Each row was made from one walk, in order. Every step used is in the known rows, and no mark comes twice. Write each row's walk.
Known rows
sopu > mosek > samoz > busis > vonara > vifeneg > dofim: 11 21 -12 6 22 19 -15 -5 9 13 21 -1 -28 -35 42 -40 -43 -15 11 -20 8 -28
 -5 -27 -22 56 -73
dofim > vifeneg > samoz > busis > vonara > bibok: -9 18 16 -6 45 15 -9 15 20 -1 10 -4 -77 -3 16 -11 -36 -43 25 -13 -6 6 37
 31 -35 12 -45
bibok > vonara > vifeneg: 0 0 -43 -21 -3 -1 -11 -3 -18 -1 10 5 -27 -27 -10 -29 -11 -11 36 -17 13
 -31 13 -4 -19 19 -28
bibok > vonara > vifeneg > dofim: 12 9 -48 11 -36 -13 -3 -13 -10 -3 5 -19 -9 -29 25 -62 -37 2 48 -18 1 -24
 -15 -15 -20 77 -28
dofim > vifeneg > samoz > busis: 34 1 44 -6 26 22 -5 25 -1 9 30 -15 -50 4 -6 8 19 -2 38 -30 -8 -9 16 34
 -23 48 -24
mosek > samoz > busis: 0 2 57 21 49 30 10 27 36 -19 -3 -25 -13 6 -7 27 -8 21 -7 -11 -18 0 -15
 -2 -24 -12 -29
kulim > bibok > vonara > vifeneg > sopu: 15 17 -39 -13 -40 -2 10 -10 -12 26 36 13 -37 3 28 -79 -17 31 14 -15 20
 -27 -6 -15 6 24 -67
kolof > bibok > kulim: -1 -42 -29 31 -50 -14 -10 3 33 -46 -26 10 33 40 -24 9 16 17 8 -29 -27 15
 38 5 -11 -3 -28
kolof > bibok > vonara > vifeneg > samoz > busis: 8 -6 23 8 24 22 -12 9 19 -20 25 -11 -41 3 -18 2 -2 4 35 -21 -4 -1 20 19
 -35 47 -38
dofim > vifeneg > vonara: 35 1 -13 -30 -7 -1 3 -10 -12 35 13 -36 -25 5 25 -50 10 -12 80 -42 -6 -25
 21 33 -7 54 -20
sopu > mosek > samoz > vifeneg: 3 14 -28 -5 44 32 -15 8 -3 17 53 10 25 10 -12 56 30 0 -36 -39 -5 -1 -8
 -15 -4 -22 -70
dofim > vifeneg: 24 -7 -23 -29 -13 -21 -5 20 -21 24 14 16 -20 15 4 -16 23 -20 23 -32 -1
 -30 23 29 -5 27 -11
samoz > vifeneg > dofim: 14 14 -63 30 -27 -1 13 -27 2 3 23 -21 23 -15 18 -18 -3 9 11 -14 -20 13
 -42 -1 -11 66 -35
kolof > bibok > vonara > vifeneg > sopu: 10 -13 -47 -9 -47 -1 -13 -16 -5 20 40 22 -22 4 16 -49 -18 23 -12 -23 20
 -25 2 -2 8 28 -54
kulim > bibok > vonara > vifeneg > sopu > mosek > samoz: 11 26 19 -15 19 19 -18 33 -4 25 45 17 -10 37 27 -25 -11 27 -15 -42 18
 -37 14 -47 3 -17 -89
mosek > samoz > busis > vonara: 2 15 39 3 44 58 -15 10 47 -12 -47 -8 -53 9 29 -1 -14 -8 -10 -7 -9 -25 22
 -6 -34 -34 -43
sopu > vifeneg: 36 16 -5 -6 -11 -8 -9 2 -26 12 35 -8 33 -32 8 16 30 -17 -11 -3 -26 -5 23
 9 16 3 -32
vifeneg > sopu > mosek > samoz > busis > vonara > bibok: -18 14 46 6 54 32 -8 15 35 9 27 -2 -48 -14 24 1 -54 -14 -26 -6 -6 10 10
 -2 -22 -19 -78
samoz > vifeneg > vonara > bibok: -21 16 -40 6 32 -2 25 -28 13 6 45 -44 -7 -23 -3 -10 -33 -17 46 -13 -18
 45 -14 28 -16 28 -47
busis > vonara > valu: -30 3 -18 -26 -15 -17 8 -25 4 15 -23 11 -66 17 13 -12 -42 -61 -32 -28
 -15 -17 -1 -13 -15 3 -4
vifeneg > dofim: 12 9 -13 29 -34 -11 6 -12 4 -2 -3 -23 13 -7 33 -38 -28 11 19 -4 -10 0
 -26 -12 -5 62 -6
mosek > samoz > vifeneg > sopu: 18 12 -46 2 -12 34 -7 -13 -7 36 51 8 -4 18 18 4 7 38 -52 -35 11 -9 -31
 -14 24 -16 -68
vifeneg > vonara: 16 7 4 -8 4 15 7 -25 5 16 1 -49 -9 -8 21 -37 -9 5 61 -17 -5 -1 3 10 -3
 32 -11
valu > vonara: -22 26 -2 -21 -12 15 5 -16 11 30 7 -54 -21 16 17 20 5 11 44 -15 -17 -22
 29 3 -5 -3 -5

Which walk is each row?
-26 -2 -19 13 -24 -4 6 1 18 -14 -1 -47 -9 1 -17 22 -20 8 56 -33 -35 17
 40 4 -16 -14 -38
valu > vonara > bibok > kulim
41 22 -18 24 -40 -17 -1 -9 -17 7 26 -28 38 -33 40 -25 -4 -3 12 -8 -30 -3
 -8 -6 7 65 -31
sopu > vifeneg > dofim
-21 -3 -8 -20 -16 -31 32 -37 -6 26 14 -37 -38 7 3 -24 -44 -37 21 -43 -24
 4 -26 -1 -6 48 2
vifeneg > vonara > valu
-17 5 -22 -25 14 -10 21 -31 -9 40 54 -30 -20 12 -5 15 -23 -37 -4 -69 -27
 2 -30 -12 -8 35 -46
sopu > mosek > samoz > vifeneg > vonara > valu
-24 24 -34 7 47 6 15 -15 16 4 40 -45 -8 -1 3 0 -38 -12 33 -28 -12 35 -11
 13 -13 6 -55
mosek > samoz > vifeneg > vonara > bibok
-13 -19 -17 27 -17 -13 3 11 11 -33 -5 -12 4 -9 -28 9 -23 2 28 -23 -24 30
 21 3 -12 -12 -34
vonara > bibok > kulim
-2 -11 -46 22 -10 4 13 -16 13 -20 12 -43 6 -18 -23 -2 -13 3 62 -40 -34
 37 13 16 -18 11 -60
samoz > vifeneg > vonara > bibok > kulim
22 2 -53 1 -30 23 7 -28 -11 39 58 8 -4 -9 11 -8 15 31 -37 -18 4 2 -35 5
 20 11 -58
samoz > vifeneg > sopu
-17 -1 38 -19 10 14 6 -7 16 33 17 6 -71 10 18 3 -47 -36 -58 -43 -21 -21
 -15 -22 -17 4 -53
vifeneg > sopu > mosek > samoz > busis > vonara > valu
18 12 -45 -5 9 26 15 -42 4 22 27 -47 2 -15 8 -17 16 3 54 -26 -15 11 -14
 21 -9 35 -42
samoz > vifeneg > vonara
-22 12 1 5 28 -11 19 -15 14 2 25 -45 -15 -16 9 -27 -52 -16 52 -6 -9 36
 -2 19 -10 25 -22
vifeneg > vonara > bibok
6 29 -49 15 -38 -25 17 -8 2 -10 1 -17 -11 -4 36 -90 -35 10 62 -12 -4 -17
 -13 -21 -26 79 -45
kulim > bibok > vonara > vifeneg > dofim
28 5 30 -24 18 20 -35 37 -18 47 56 23 -3 32 23 12 4 14 -40 -55 18 -40 15
 -26 19 -14 -64
dofim > vifeneg > sopu > mosek > samoz
12 8 22 -1 44 26 -3 2 -3 3 44 -10 -50 -28 -15 5 -6 -2 29 -13 11 1 2 13
 -16 42 -35
vonara > vifeneg > samoz > busis
-3 40 -34 -40 14 21 -33 -16 -36 41 53 -18 -61 10 12 3 -6 -12 48 -41 35
 -32 47 -7 12 23 -25
valu > vonara > vifeneg > samoz
-53 28 -6 -5 16 -12 17 -6 18 13 29 -49 -25 3 4 19 -42 -11 38 -4 -19 18
 20 14 -12 -4 -18
valu > vonara > bibok
10 24 -57 31 -10 10 1 -11 7 0 16 -22 22 11 26 -6 -10 16 -3 -31 -13 0 -39
 -20 -8 40 -45
mosek > samoz > vifeneg > dofim
3 8 -12 -24 -22 -37 27 -35 -22 35 37 -43 -18 -14 9 -13 -25 -47 13 -45
 -40 0 -10 4 4 50 -19
sopu > vifeneg > vonara > valu
12 18 8 -27 34 40 -45 16 -11 44 44 33 -26 9 35 -3 -19 0 -50 -41 35 -45
 22 -44 18 -32 -82
busis > vonara > vifeneg > sopu > mosek > samoz
10 10 12 -20 32 23 -32 21 -20 43 67 26 -4 7 17 9 -16 13 -47 -42 33 -32 4
 -41 25 -19 -73
vonara > vifeneg > sopu > mosek > samoz
35 27 37 -6 27 57 -30 -1 13 4 -10 -13 -56 -16 32 -1 11 -25 8 -7 -14 -20
 47 12 -23 1 -49
sopu > vifeneg > samoz > busis > vonara
8 16 -39 11 -4 7 2 -25 11 5 2 -9 -38 -46 41 -63 -44 -16 30 -3 3 -19 -13
 -7 -24 71 -49
samoz > busis > vonara > vifeneg > dofim
-10 -8 -21 17 -13 8 -12 4 22 -32 -33 -6 -23 -6 -6 -6 -27 -15 26 -20 -21
 14 43 -1 -21 -28 -46
busis > vonara > bibok > kulim
13 1 -49 -19 -24 1 -3 -23 -29 46 63 25 -30 -28 18 -44 -23 15 -23 -13 37
 -20 -17 -7 32 21 -51
vonara > vifeneg > sopu
